What can hang from each mark
mutib: giten mikebes
radin: lirol
figo: bika
mikebes: mutib niregul
lirol: giten radin
bika: fika
giten: fika lirol mutib
fika: bika giten

Each row was made from one small tree. The marks that hang from a mark follow it in brackets, in alphabetical order. Every link used is in the known rows. Write each row's tree.
(in the rows, 128 means zero)
Known rows
fika{bika giten{lirol{radin} mutib{mikebes}}}: [ 92 129 112 122 153 191 135  94 220  82 136 152 175  75  89 164 120 131
 172  78  84 138]
fika{giten{lirol mutib}}: [ 88 131 112 151 136 154 128  95 163 111 140 133 185 114  99 157 129 147
  94 150  65 119]
radin{lirol{giten{fika mutib}}}: [104 155 120 173 167 139  74 117  99 114 150 156 176 126  93 159 107 144
 135 100  83 120]
mikebes{mutib{giten} niregul}: [121 135 131 110 142 142 123 138 153 164  86 155  92 142 116  67 120 141
 136 108 120  90]
giten{fika{bika} lirol{radin} mutib{mikebes}}: [ 92 175 143 130 170 179 114 113 191  68 131 157 143  76  95 144 102 130
 197  71 108 137]
radin{lirol{giten{fika{bika} mutib{mikebes}}}}: [116 166 116 156 176 170  65 119 133  83 159 181 165 105  86 154  99 118
 183  44 110 152]
radin{lirol{giten{fika{bika} mutib}}}: [130 175 123 164 165 152  83 125 114  82 157 159 169 124  79 148  88 139
 159  78  97 132]
giten{mutib}: [104 119 125 146 126 110 110 101 117 115 144 127 158 119 120 128 102 127
 130 138 117 135]
mutib{giten{fika{bika}} mikebes{niregul}}: [111 154 139 131 159 189 118 154 178 109 103 159  72 126 115  99 113 110
 196  35 130 149]
giten{fika lirol}: [113 182 144 141 154 165 125 141 141 111 117 139 122 124 112 136 136 146
 119 135 102 110]
lirol{giten{fika mutib} radin}: [ 98 127 140 150 146 131 101 115 106 112 121 121 160  99 111 149 119 153
 156  89  77 126]
mutib{giten{fika} mikebes{niregul}}: [ 87 136 137 138 161 175 109 149 163 142  95 156  80 129 128 111 132 112
 174  57 119 137]
mikebes{mutib{giten}}: [141 126 116 112 132 126 138 128 137 163 115 166 100 131 134  98 111 134
 127 125 111  84]
fika{bika giten}: [141 131 113 123 121 161 148 129 165 101 140 135 142 125 110 144 127 131
 128 103 107 140]
giten{fika{bika} lirol mutib{mikebes}}: [102 184 137 140 163 180  97 115 167  68 143 167 139  89  96 132 102 116
 168  87 116 147]
mikebes{mutib{giten{fika lirol{radin}}} niregul}: [ 97 180 153 113 178 180 138 149 191 151  61 159  87 121 101  86 128 169
 154 100  85  61]
lirol{giten radin}: [135 106 131 121 139 140 127 131 125 132 110 110 141 111 120 144 144 148
 153  86 100 123]
mutib{giten{fika lirol} mikebes{niregul}}: [ 83 162 141 140 177 202 115 149 186 133  87 158  84 123 113 113 141 122
 160  71 101 119]
bika{fika{giten{mutib}}}: [104  89  84 156 106 138 131  76 135 117 125 123 191 121 113 151 128 116
 106 128  51 135]
mutib{giten{lirol} mikebes}: [113 124 114 130 159 178 137 125 180 140 122 157 105 113 131 142 133 112
 147  95 101 116]
figo{bika{fika{giten{lirol mutib{mikebes}}}}}: [ 80 137 114 147 120 199 165  67 186  91 100 160 188  81  99 144 144  99
 125 104  52 148]
fika{bika giten{lirol mutib}}: [113 150 112 140 135 170 136 101 177  80 148 138 176 110  84 148 108 140
 118 128  79 130]
figo{bika{fika{giten{lirol}}}}: [115 154 124 140 111 199 203  99 176 102  83 136 165 108 101 137 160 120
  99 128  52 123]
fika{bika giten{lirol mutib{mikebes}}}: [100 141 107 131 146 190 118  95 195  80 149 160 172  89  92 152 121 119
 144  94  93 149]

Which tree is each row?
[131 156 136 151 136 143  95 124  99  77 145 132 148 110  97 128  98 136
 153  83  97 151]
lirol{giten{fika{bika} mutib}}
[111 163 133 149 158 170 150 145 153 133 118 144  96 133 122 141 121 138
 124 121  80  93]
mutib{giten{fika lirol}}
[ 94 121 118 156  92 152 177  71 145 101 104 134 190 106 108 133 127 109
 110 123  56 147]
figo{bika{fika{giten{mutib}}}}
[ 97 127 127 151 151 146  67 113 104 111 135 151 153  93 118 144 129 118
 156  71 100 157]
lirol{giten{fika mutib{mikebes}}}
[147 154 145 126 147 163 127 149 129  91 116 122 121 104 104 139 125 148
 178  55 103 131]
lirol{giten{fika{bika}} radin}
[128 191 153 124 161 180 153 145 176  81 113 134 116 104  97 138 116 151
 170  96 105 108]
giten{fika{bika} lirol{radin}}
[ 89 107  81 146 135 185 120  70 176 108 121 149 190  92 104 158 148 107
 120 110  49 139]
bika{fika{giten{lirol mutib{mikebes}}}}
[ 68 126 147 141 166 165  68 121 140 112  91 134 147  90 100 123 138 136
 194  40  99 154]
lirol{giten{fika mutib{mikebes{niregul}}} radin}
[ 59 129 117 137 156 190  93 101 197 113 110 147 171 103  87 130 147 131
 131 101  88 144]
fika{giten{lirol mutib{mikebes{niregul}}}}
[ 91 144 133 133 176 188 148 136 195 135 105 160  96  99 129 160 131 128
 179  72  84 101]
mutib{giten{fika lirol{radin}} mikebes}
[ 89 137 121 138 154 155  98  95 160 107 137 153 158  94 111 135 122 117
 144 119 113 136]
giten{lirol mutib{mikebes}}
[ 73 120 133 135 147 143  77 107 153 117 114 140 145 111 108 101 122 112
 165  89 139 161]
giten{mutib{mikebes{niregul}}}
[ 50 164 155 137 180 181  91 115 188 103  90 146 141  90  91 122 131 139
 185  81 106 130]
giten{fika lirol{radin} mutib{mikebes{niregul}}}
[102 153 140 142 165 169 165 140 175 134 105 137  98 119 123 156 121 150
 151 104  69  82]
mutib{giten{fika lirol{radin}}}
[ 88 115 134 142 156 147  84 111 126 113 121 142 157  80 117 155 129 131
 184  55  91 147]
lirol{giten{fika mutib{mikebes}} radin}
[ 87 122 117 127 138 176  96 106 189  89 125 149 159 106  89 116 120 115
 165  64 118 173]
fika{bika giten{mutib{mikebes{niregul}}}}
[111 137 135 132 157 162  93 119 140  80 132 146 148  77 104 145 110 127
 205  32 105 158]
lirol{giten{fika{bika} mutib{mikebes}} radin}
[117 168 140 149 134 133 111 121 125  76 150 142 140 114 105 123  81 128
 154 109 119 145]
giten{fika{bika} mutib}
[ 78 164 149 150 160 148 126 111 155 100 121 134 152  99 101 148 109 155
 147 128  82 103]
giten{fika lirol{radin} mutib}
